Each row comes from the steps of one walk. Every step used is in the known rows, and no mark comes twice. Write the walk behind each row, first mark first.
Known rows
punag > vefer > potal > guno > vidi > nafi: -2.76	-0.82	-1.69	+1.63	+0.42	-2.13	+0.27	+0.95	+0.19	+4.70	+2.34	-0.32	-2.76	+4.65	+0.34	-0.94	-2.30	-1.08	+0.87	-0.14
nafi > vidi: -5.33	+0.41	-1.24	+1.32	-1.37	-2.52	-0.54	+0.93	+0.48	+2.89	+1.88	+0.03	+0.74	-0.30	+0.31	-0.34	-1.39	-0.91	-1.06	+0.51
vefer > punag > sefu > nafi > vidi: -6.29	+0.83	-3.67	+1.28	-3.11	-1.29	-4.59	+1.62	-4.84	+2.41	+2.62	+0.36	+1.61	-1.53	-1.58	+1.54	-1.44	+2.10	-1.17	-0.34
potal > vefer > punag > sefu > nafi: -1.91	+0.10	-4.74	+0.53	-2.44	-2.16	-3.51	+1.30	-3.83	+2.85	+2.79	-0.56	-0.38	-1.64	-2.22	+0.01	-1.93	-0.50	+0.37	-0.61
guno > potal > vefer > punag > sefu > nafi: +0.16	+0.57	-4.34	+0.60	-1.65	-2.22	-2.92	+0.94	-3.34	+3.49	+2.29	-0.84	-1.07	+1.10	-2.06	-0.17	-1.97	-1.75	+1.01	-0.78
vidi > nafi > sefu: -1.91	+1.16	-1.34	+1.37	+0.62	-2.62	+0.05	+1.41	-0.37	+3.45	+1.96	-0.06	-0.46	-0.19	-0.23	-2.00	-3.47	-2.40	-1.70	+0.49
sefu > punag > vefer > potal > vomog: -7.57	-2.86	-2.50	+0.87	-3.39	-2.42	-1.86	+1.16	+0.54	+2.89	+2.97	-2.28	-2.12	+0.55	+2.98	-0.59	-2.46	-0.53	+0.97	-0.32
vidi > nafi > sefu > punag: -4.08	+1.02	-1.37	+0.86	+0.40	-2.55	-0.59	+2.63	-0.02	+3.24	+1.97	-1.70	-0.46	-1.19	-0.17	-1.70	-3.90	-1.65	-1.90	+0.34
vefer > punag: -3.02	+1.91	-3.44	+2.03	-0.69	-3.41	-1.49	+0.08	-1.44	+3.17	+2.92	-0.82	-0.33	-1.32	+0.44	-0.38	-1.01	+0.98	+0.75	-0.18
guno > vidi > nafi > sefu > punag > vefer > potal: -3.40	-1.07	-0.98	+1.30	+0.71	-1.68	-1.57	+2.74	-0.45	+3.90	+2.28	-1.18	-2.53	+3.56	-0.24	-1.48	-3.36	-1.93	-0.37	-0.02
nafi > sefu > punag > vefer > potal > guno: -5.40	-2.66	-2.11	+0.33	-1.46	-2.34	-1.84	+2.14	+0.18	+2.69	+3.12	-1.13	-3.35	+0.05	+0.08	-2.36	-4.22	+2.73	+0.51	-0.37
punag > vefer > potal > guno: -4.32	-2.08	-2.41	+1.40	-1.67	-2.55	-0.94	+0.31	+0.17	+3.25	+2.98	-0.15	-2.75	+1.58	+0.88	-1.04	-2.16	+1.90	+1.50	-0.25
sefu > nafi > vidi: -6.66	+0.33	-1.54	+0.92	-2.21	-2.03	-1.17	+2.09	-2.73	+2.26	+1.92	-0.45	+1.16	-0.79	-0.34	+0.12	-1.45	+1.86	-1.69	+0.28
potal > guno > vidi > nafi: -1.44	+1.81	-1.37	+1.37	+0.96	-3.02	+1.89	+1.26	+1.32	+4.96	+1.40	-1.00	-1.18	+2.85	-0.03	-1.36	-2.28	-2.28	-0.11	+0.17
punag > vefer: -0.95	-2.95	-2.36	+1.81	-1.87	-2.12	-0.96	+0.60	+0.94	+2.99	+1.60	-0.41	-0.42	+0.28	+1.35	-0.48	-0.72	-1.62	+0.75	+0.36
potal > guno: -3.07	+0.50	-2.16	+1.02	-1.12	-3.48	+0.60	+0.66	+1.33	+3.48	+2.07	-0.89	-1.15	-0.29	+0.46	-1.47	-2.12	+0.64	+0.51	+0.11
vidi > nafi > sefu > punag > vefer > potal > guno: -5.86	-1.84	-2.12	+0.38	-0.30	-1.99	-1.16	+2.21	-0.55	+3.30	+3.10	-1.00	-2.87	+0.18	+0.09	-2.12	-5.06	+1.27	-0.61	-0.36
guno > vidi > nafi: -0.99	+2.12	-0.96	+2.01	+1.06	-2.71	+0.80	+1.26	+0.70	+4.63	+1.27	-1.00	-0.33	+3.27	+0.14	-0.54	-1.11	-4.03	-0.28	+0.40
guno > vidi > nafi > sefu: +0.04	+1.75	-0.62	+1.57	+1.47	-2.61	+0.52	+1.76	+0.41	+4.38	+1.30	-0.23	-1.02	+2.81	-0.74	-2.21	-2.84	-3.95	-1.14	+0.59
vefer > potal > vomog: -7.03	+0.96	-1.87	+1.51	-2.29	-3.48	-0.53	-0.13	+0.08	+3.27	+3.12	-1.11	-2.04	+1.50	+2.22	-1.17	-2.22	-0.70	+0.55	-0.28

Write each row's walk
-5.90	+1.53	-2.01	+1.32	-0.75	-3.52	-0.30	+0.33	+0.07	+3.42	+3.21	-0.57	-2.62	+1.43	+0.25	-1.21	-2.47	+2.47	+1.01	-0.32 | vefer > potal > guno
-1.69	-1.11	-1.25	+1.18	+0.87	-2.12	+0.03	+1.37	-0.14	+4.52	+2.45	+0.36	-3.40	+4.16	-0.59	-2.63	-3.98	-1.02	+0.02	-0.01 | punag > vefer > potal > guno > vidi > nafi > sefu
-2.56	+0.23	-3.76	+0.19	-1.93	-1.70	-2.99	+1.19	-3.56	+3.23	+2.23	+0.04	+0.04	+0.63	-2.39	+0.21	-2.30	-1.67	-0.44	-0.69 | guno > potal > vefer > punag > sefu > nafi > vidi
-0.46	-2.11	-1.21	+0.98	+0.39	-1.45	-0.73	+2.98	+0.78	+3.94	+1.16	-1.48	-1.16	+1.97	-0.04	-1.75	-3.02	-3.73	-0.86	+0.43 | guno > vidi > nafi > sefu > punag > vefer
-5.38	-1.55	-1.74	+1.14	-0.14	-1.68	-2.16	+2.24	-1.19	+2.91	+3.03	-0.97	-1.96	+0.64	+0.24	-1.31	-4.04	-0.53	-0.90	-0.13 | vidi > nafi > sefu > punag > vefer > potal
-3.13	-3.08	-2.32	+1.15	-2.14	-2.01	-1.67	+1.98	+1.18	+2.83	+1.70	-2.08	-0.46	-0.68	+1.45	-0.13	-1.19	-0.88	+0.66	+0.13 | sefu > punag > vefer
-2.15	+1.64	-0.67	+0.97	+1.23	-2.61	-0.08	+3.12	+0.64	+4.08	+1.37	-1.90	-0.95	+1.81	-0.63	-1.85	-3.19	-3.21	-1.35	+0.30 | guno > vidi > nafi > sefu > punag
-3.90	+2.12	-1.20	+1.47	+0.08	-3.57	+0.32	+0.84	+0.77	+4.30	+2.54	-0.80	-3.03	+4.38	-0.30	-1.45	-1.83	+0.98	+1.48	-0.33 | vefer > potal > guno > vidi
-3.53	+1.15	-4.26	+1.74	-2.79	-1.83	-4.29	+1.38	-4.51	+2.71	+2.75	-0.53	+0.48	-1.08	-1.25	+1.17	-1.14	+1.97	+0.18	-0.51 | vefer > punag > sefu > nafi
-3.66	+0.19	-1.43	+0.68	-0.78	-2.96	-1.25	+2.48	+0.69	+2.57	+2.00	-1.78	-0.95	-1.36	-0.04	-1.99	-3.13	-0.14	-0.74	+0.18 | nafi > sefu > punag
-2.45	-2.60	-1.94	+0.91	-0.54	-1.52	-1.29	+2.52	+0.14	+3.04	+1.83	-1.34	-0.62	-1.02	+0.56	-1.53	-3.57	-2.20	-1.31	+0.38 | vidi > nafi > sefu > punag > vefer
-1.36	+0.95	-3.85	+0.78	-0.35	-3.79	-0.59	+0.13	-0.68	+3.37	+3.11	-0.88	-1.16	-1.84	-0.55	-1.47	-1.78	-1.58	+0.93	-0.25 | potal > vefer > punag
-0.92	-2.29	-1.58	+0.35	+0.24	-1.89	+0.22	+3.01	+1.44	+4.30	+1.31	-1.57	-1.92	+1.46	-0.18	-2.42	-4.06	-1.99	-0.59	+0.27 | potal > guno > vidi > nafi > sefu > punag > vefer
-3.88	-1.86	-2.14	+2.02	-1.54	-2.20	-1.76	+0.33	-0.34	+2.96	+2.84	-0.10	-1.88	+2.00	+1.02	-0.29	-1.15	+0.12	+1.20	-0.11 | punag > vefer > potal
-3.37	-2.09	-1.35	+0.47	-0.60	-2.39	-1.23	+2.61	+0.87	+3.66	+2.43	-1.33	-3.75	+2.99	-0.40	-2.56	-3.69	+1.12	+1.00	-0.25 | nafi > sefu > punag > vefer > potal > guno > vidi
-6.05	-2.04	-2.09	+1.51	-1.81	-2.14	-2.53	+1.64	-0.15	+2.66	+2.84	-1.77	-1.81	+1.00	+1.21	+0.09	-1.61	+0.91	+1.09	-0.29 | sefu > punag > vefer > potal
-6.59	-3.19	-2.05	+0.54	-2.96	-2.36	-2.14	+1.59	+0.20	+2.62	+3.03	-1.67	-2.78	+0.08	+2.19	-2.28	-4.06	-0.45	+0.09	-0.17 | nafi > sefu > punag > vefer > potal > vomog
+1.55	+0.68	-3.97	+0.93	-0.65	-2.78	-2.27	-0.23	-0.15	+4.06	+2.16	-0.38	-1.40	+1.69	-1.47	-0.60	-1.90	-4.53	+1.56	-0.62 | guno > potal > vefer > punag > sefu
